What can hang from each mark
q473: q288 q315 q689
q689: q473
q870: q315 q689 q739 q908
q739: q473 q870
q288: q473 q870

Every row comes from one small tree of marks. The marks that hang from a mark follow it in brackets, in the order of their numbers. Every link used is in the known rows. Which tree was each row made from?
Known rows
q870{q315 q739{q473{q288}} q908}: [ 3.56  1.87  1.07 -0.36  1.17 -3.29 -3.79  0.94 -0.19 -3.52  0.48 -1.60
 -0.01  0.63  5.36 -3.07  0.35 -2.42 -0.72 -0.08 -0.65 -1.59  2.32  0.91
 -0.12 -6.72]
q473{q288{q870{q908}} q315}: [ 1.82  0.35  0.61 -0.46 -0.26 -1.87 -2.67 -1.18  1.02 -0.59 -3.94 -4.84
 -1.54 -0.83 -1.20 -1.25  2.85  2.22  0.59  1.51 -1.14 -1.41  3.47 -0.46
  1.35 -1.10]
q689{q473{q288{q870{q739 q908}}}}: [ 4.32  0.44  1.81 -0.18  0.33  1.18 -0.99 -0.76 -0.73  4.07 -3.62 -3.13
 -0.39 -0.43  2.65 -2.13  2.34 -1.60 -1.20  1.30 -1.69 -2.16  2.61  0.25
  0.60 -2.46]
q870{q315 q739{q473{q288 q689}} q908}: [ 3.63  1.13  1.34 -0.16  0.97 -2.39 -4.77  1.85 -1.75 -4.78 -0.37 -1.17
 -0.16  0.40  4.88 -3.37  1.06 -2.56 -0.83  0.22 -0.75 -1.72  2.63  0.93
  0.36 -7.19]
q473{q288{q870{q739}} q315 q689}: [ 2.55 -0.72  2.00 -0.21 -0.40  0.89 -2.73  0.30 -3.04 -1.95 -4.25 -2.09
 -1.33 -1.20 -1.63 -0.88  3.99 -0.21  0.55  2.67 -1.70 -1.97  4.31 -0.52
  1.81 -3.07]
q288{q473{q315 q689} q870}: [-0.48 -1.90  0.74 -0.23 -0.57  0.95 -3.15 -1.15 -0.72  1.40 -6.89 -0.30
  1.32 -0.99  0.89  1.63  5.10 -0.93  1.28  1.89 -1.06 -2.70  4.52  1.75
  2.33 -1.00]
q689{q473{q288{q870}}}: [ 3.66 -0.69  1.73 -0.29 -0.25  2.60 -1.76 -0.66 -1.24  2.93 -3.60 -2.72
  0.41 -0.81  1.87 -1.41  2.24 -2.41 -0.65  1.54 -2.42 -2.47  2.52  0.27
  0.50 -0.02]
q689{q473{q288{q870{q315 q739 q908}}}}: [ 3.79  0.83  1.61  0.12  0.50  0.24 -1.61 -0.50 -0.90  2.66 -2.81 -2.93
 -0.07 -0.44  3.55 -2.18  2.13 -1.76 -1.64  1.05 -0.96 -1.88  2.52  1.16
  0.42 -2.82]
q288{q473 q870{q315 q689 q739}}: [ 0.21 -0.65  0.73 -0.64  0.52 -2.15  0.14 -0.35 -2.70  3.62 -2.81  2.36
  2.61 -0.59  3.62  0.44  4.19 -3.43  0.88  1.57  0.01 -1.84  2.64  3.10
  1.36 -4.27]
q473{q315}: [ 0.41 -1.00  1.00 -1.02 -0.59 -1.42 -3.06 -2.27  0.59 -4.14 -3.81 -2.03
 -1.12  0.28  0.09  1.44  2.34 -1.48  2.53  1.04 -1.10 -2.25  3.46 -1.05
  0.31 -0.41]
q288{q473{q315 q689} q870{q739 q908}}: [ 0.73 -0.32  0.78 -0.29  0.25 -1.23 -1.82 -1.51  0.03  3.33 -6.81 -1.04
  0.34 -0.46  2.56  0.36  4.81  0.86  0.71  1.62  0.24 -2.26  4.52  1.59
  2.22 -4.43]
q689{q473{q288}}: [ 3.01 -0.86  2.17 -0.61 -0.09  3.16 -2.24 -0.26 -2.12 -0.40 -2.63 -2.93
  0.11 -0.30  1.76 -1.72  1.70 -2.63 -0.35  1.25 -2.56 -2.82  2.33 -0.29
 -0.02 -0.31]
q473{q288{q870{q739 q908}} q315 q689}: [ 2.83 -0.16  1.57 -0.17 -0.21 -0.42 -2.83  0.23 -1.94 -1.84 -4.50 -3.17
 -2.03 -0.90 -1.27 -1.83  3.63  1.49  0.24  2.31 -0.96 -1.60  4.24 -0.48
  1.85 -4.05]
q870{q315 q689{q473{q288}} q739 q908}: [ 1.50  0.77  1.75 -0.52  1.58 -2.68  0.06  0.39 -3.88 -3.37 -0.53 -2.30
 -1.04  0.51  3.47 -4.52  1.44 -1.78 -1.16  0.91  0.55 -1.04  1.30  1.76
  0.23 -6.77]
q689{q473{q288{q870{q908}} q315}}: [ 1.80  0.35  1.56  0.02  0.16  0.76 -2.13 -2.15  0.21  0.03 -4.81 -4.56
 -1.05 -0.64  0.85 -1.84  2.41  0.14 -1.27  1.31 -1.29 -1.99  3.59  0.50
  0.86 -0.34]
q739{q473{q288 q315 q689}}: [ 1.36 -0.88  2.16 -0.39 -0.10  1.80 -5.37  0.99 -2.17 -7.87 -2.19 -1.22
 -0.09 -0.49 -0.27 -1.70  1.38 -3.35  0.19  1.27 -3.14 -2.53  3.65 -0.17
  1.16 -2.21]
q689{q473{q288{q870{q739 q908}} q315}}: [ 2.50  0.95  2.05 -0.01  0.47  0.30 -1.00 -2.25 -0.21  1.14 -4.62 -4.26
 -1.09 -0.52  1.53 -1.76  2.21 -0.03 -1.32  1.32 -1.09 -1.87  3.49  0.55
  0.79 -2.19]
q288{q473{q689} q870{q315 q739 q908}}: [ 1.91 -0.25  0.20  0.00  0.33 -1.60 -3.11  0.18 -0.69  4.11 -4.83  0.25
  1.48 -0.35  5.08 -0.05  4.76 -0.74  0.28  1.24  0.54 -2.18  3.51  2.78
  1.46 -5.58]
q739{q870}: [ 2.43 -1.76  0.17 -1.42 -0.18  0.71 -2.12  0.16  0.97  0.75 -3.76 -0.42
  0.32  0.15  1.91  2.48  1.59 -2.42  2.64  0.24 -2.60 -2.58  1.21 -1.36
 -0.49 -2.29]

Which tree is each row?
[ 2.85  0.40  1.92 -0.78  0.37 -1.49 -1.60 -1.68 -0.57 -2.86 -1.76  0.29
 -0.13  0.66  3.35  0.42  1.14 -4.59  1.03  0.60 -1.75 -2.49  3.22 -0.28
  0.36 -4.21]	q870{q739{q473{q315}}}
[ 2.79 -0.74  1.03 -0.80 -0.01  0.36 -2.82  1.38 -1.07 -0.89 -0.90 -0.30
  0.59 -0.71  1.17 -2.07  1.10 -4.33  0.28  1.27 -3.75 -2.05  1.99  0.54
  1.13 -2.23]	q739{q473{q288{q870{q689}}}}
[ 2.78  0.10  0.71 -0.57  0.43 -2.64 -1.08  1.41 -2.15  1.25 -1.17 -2.05
 -0.60 -0.54  1.30 -2.89  2.63 -0.48  0.30  1.67 -0.74 -0.99  1.89  0.74
  0.93 -4.85]	q473{q288{q870{q315 q689 q739 q908}}}
[ 1.18 -1.25  0.53 -0.40  0.02 -1.39 -1.11 -0.49 -1.55  1.69 -2.74 -0.33
 -0.30 -0.44  2.38 -0.80  3.20 -4.30  0.26  1.35 -0.75 -1.51  1.82  2.19
  0.41 -1.25]	q288{q870{q315 q689{q473}}}
[ 4.79 -0.38  2.42 -0.67  0.14  1.12 -2.75  1.64 -3.29 -2.41 -0.94  0.42
  0.51  0.05  2.69 -1.46  1.23 -4.63  0.49  1.32 -2.99 -2.74  2.70 -0.66
  0.87 -5.25]	q870{q739{q473{q288 q689}}}
[ 1.03 -1.56  2.03 -0.64 -0.65  2.01 -4.54  0.79 -3.32 -7.60 -3.75 -2.87
 -1.07 -0.66 -2.56 -1.28  2.96 -0.02  1.33  2.27 -2.07 -2.28  3.71 -1.16
  1.40 -1.55]	q473{q288 q315 q689}
[ 3.96  0.34  0.50 -0.29  0.16 -2.79 -2.20 -0.94  1.56  2.99 -3.97 -1.17
 -1.31  0.01  3.45 -0.39  2.91 -1.83  0.40  0.91 -1.02 -1.72  3.58  0.43
  1.09 -4.77]	q288{q870{q739{q473{q315 q689}} q908}}
[-2.45 -0.98 -0.16 -0.79  0.45 -2.68 -0.91 -1.93  0.71  2.02 -5.68 -1.66
  0.60 -0.49  0.72 -0.44  4.29  0.78  1.15  1.49  0.06 -1.69  3.49  2.22
  2.43 -2.65]	q288{q473{q315} q870{q689 q908}}
[ 1.34  0.53  1.16 -0.73  0.42 -2.95 -0.18 -0.81 -1.50 -1.13 -3.28 -3.29
 -1.65 -0.64 -1.47 -2.50  2.91  1.25  0.35  2.03 -0.74 -0.95  3.30 -0.16
  1.70 -4.14]	q473{q288{q870{q689 q739 q908}} q315}
[ 2.63 -1.74  1.23 -0.76  0.42  3.87 -4.17  2.75 -1.73 -3.53 -2.36 -0.02
  0.94 -0.71  1.81 -0.52  0.36 -3.75  0.34  0.63 -4.52 -2.74  1.86 -0.50
  0.39 -3.87]	q739{q473{q288 q689} q870}
[-0.37 -1.48  2.15 -1.09  0.44  1.12 -0.51 -0.85 -4.20 -5.04 -2.66 -2.58
 -0.78 -0.27 -1.02 -2.72  2.08 -2.46  0.22  1.91 -1.70 -1.81  2.28  0.53
  0.96 -1.30]	q870{q689{q473{q288 q315}}}
[ 1.67 -0.76  1.37 -1.18  0.61 -3.40 -0.32  0.66 -4.19 -3.94  0.10  1.37
 -0.19  0.60  2.64 -0.77  2.14 -4.58  1.74  1.33 -0.05 -1.50  1.17  0.80
 -0.03 -5.60]	q870{q315 q689 q739}
[ 1.99 -0.26  1.18  0.02  0.06  0.37 -5.15  0.69 -0.29 -3.97 -3.31 -2.15
 -0.67 -0.74  0.42 -2.38  2.01 -1.61 -0.46  1.34 -2.69 -2.02  3.96  0.63
  1.42 -2.79]	q739{q473{q288{q870{q908}} q315 q689}}
[ 0.78  0.17  0.91 -0.51  0.48 -1.46 -3.07 -0.28  0.20 -3.66 -1.95 -2.27
 -0.38 -0.57 -0.02 -2.61  1.09 -2.08 -0.21  1.08 -2.32 -1.51  3.21  0.68
  1.59 -2.43]	q739{q473{q288{q870{q689 q908}} q315}}
[ 0.75 -1.23  0.79 -1.23  0.62 -1.13 -0.72 -0.30 -0.92 -0.93 -3.02 -3.12
 -1.71  0.59  1.71 -3.14  2.05 -1.44  0.61  0.98 -1.03 -1.70  1.30  0.54
  0.30 -3.14]	q870{q689{q473} q908}
[ 2.18 -0.48  0.88 -0.47  0.22 -0.51 -3.36  1.47 -1.48 -2.37 -0.02 -0.07
  1.08 -0.72  1.91 -2.29  1.04 -4.75 -0.19  1.00 -3.05 -1.82  2.12  1.31
  0.86 -2.44]	q739{q473{q288{q870{q315 q689}}}}
[ 2.56 -1.40  0.73 -1.01 -0.33 -0.08 -1.08  1.28 -2.47  1.88 -2.00 -1.75
 -0.22 -1.04 -1.27 -1.63  2.90 -1.55  1.48  2.27 -2.64 -1.75  1.74 -0.23
  1.17 -1.41]	q473{q288{q870{q689}}}
[ 2.54 -0.95  1.77 -1.34  0.71 -1.62  0.23  0.42 -3.21 -2.13  0.05  1.89
  0.10  0.60  2.72 -1.37  1.29 -6.19  1.47  1.27 -2.19 -1.97  1.55  0.34
  0.63 -5.73]	q870{q689 q739{q473}}
[ 4.95  0.71  0.86 -0.90  0.62 -2.87 -2.34 -0.27  1.10  0.63 -1.44 -1.04
 -0.71  1.02  5.01 -1.25  0.79 -2.69  0.68  0.01 -1.48 -2.26  2.24 -0.35
  0.02 -6.23]	q870{q739{q473} q908}
[ 0.34 -0.81  0.56 -0.66  0.72  0.46 -4.74  0.08  1.84 -5.04 -4.51 -1.48
 -0.94  0.25  2.13 -0.09  0.90 -1.74  0.59 -0.28 -2.45 -2.25  2.89 -0.05
  0.36 -4.64]	q739{q473{q315 q689} q870{q908}}
[ 1.03 -0.62  0.34 -0.62  0.28 -2.22 -0.30 -1.76  0.77  2.67 -4.79 -2.68
 -1.87 -0.25  0.95 -1.63  3.30 -0.68  0.33  1.32 -0.58 -1.24  2.62  1.23
  1.17 -1.66]	q288{q870{q689{q473{q315}} q908}}
[ 2.57  0.26  0.59 -0.35  0.78 -3.54 -0.01 -0.75 -0.64  3.41 -2.51 -1.05
 -1.06  0.08  4.05 -1.92  3.00 -2.21 -0.40  1.06  0.52 -1.01  1.94  2.11
  0.48 -4.83]	q288{q870{q315 q689{q473} q739 q908}}
[-0.15 -2.45  0.19 -0.94 -0.08 -0.29 -0.57 -0.19 -1.54  4.61 -4.20  0.94
  2.12 -0.65  1.55  0.57  4.36 -2.30  1.80  1.81 -1.56 -2.30  2.20  2.02
  1.83 -1.58]	q288{q473 q870{q689}}
[ 1.65  0.90  1.22 -0.81  1.67 -3.97 -1.76  1.50 -2.78 -5.82  1.48 -0.88
 -0.33  0.55  3.71 -4.63  0.47 -3.03 -0.54  0.51 -0.51 -0.98  1.29  1.64
  0.52 -8.00]	q870{q315 q689 q739{q473{q288}} q908}
[ 4.40 -0.10  2.18 -0.17  0.09  1.93 -0.87 -0.60 -1.91  3.94 -3.15 -1.94
  0.40 -0.62  2.62 -1.25  2.11 -2.76 -1.00  1.59 -2.17 -2.44  2.69  0.19
  0.49 -1.54]	q689{q473{q288{q870{q739}}}}
[ 3.45 -0.53  0.72  0.03  0.05  0.30 -5.75  2.32 -0.90 -2.48 -1.39 -1.26
  0.06 -0.74  2.50 -2.90  1.77 -2.92 -0.53  0.95 -2.93 -2.04  2.79  1.04
  1.04 -3.27]	q739{q473{q288{q870{q315 q908}} q689}}
[ 1.14  0.63  2.26 -0.93  1.37 -1.83  1.22 -1.11 -2.84 -2.92 -2.63 -3.42
 -2.02  0.43  0.90 -4.30  1.74 -0.35 -0.63  1.63 -0.14 -1.27  2.52  0.38
  1.03 -6.17]	q870{q689{q473{q288 q315}} q739 q908}
[ 1.48  0.09  0.57 -1.14  1.03 -5.41 -0.54  0.46 -2.19 -2.83 -0.10 -0.81
 -1.46  0.93  3.39 -2.49  2.16 -1.66  1.22  0.66  0.97 -0.99  1.09  0.90
 -0.02 -7.37]	q870{q315 q689 q739 q908}
[ 1.66 -0.71 -0.78 -0.75  0.03 -4.57 -1.90  0.10  0.73  1.73 -2.24 -1.50
 -1.36 -0.15  2.17 -1.33  3.33 -1.19  1.40  1.03 -0.12 -0.91  1.56  1.52
  0.50 -2.96]	q288{q870{q315 q689 q908}}
[ 1.27 -0.21  2.52 -1.14  0.94 -1.38 -0.03  0.20 -4.04 -5.72 -0.29  0.43
 -0.19  0.04  0.32 -2.57  0.98 -4.24  0.55  1.58 -2.05 -1.67  2.35  0.07
  1.35 -5.72]	q870{q689 q739{q473{q288 q315}}}
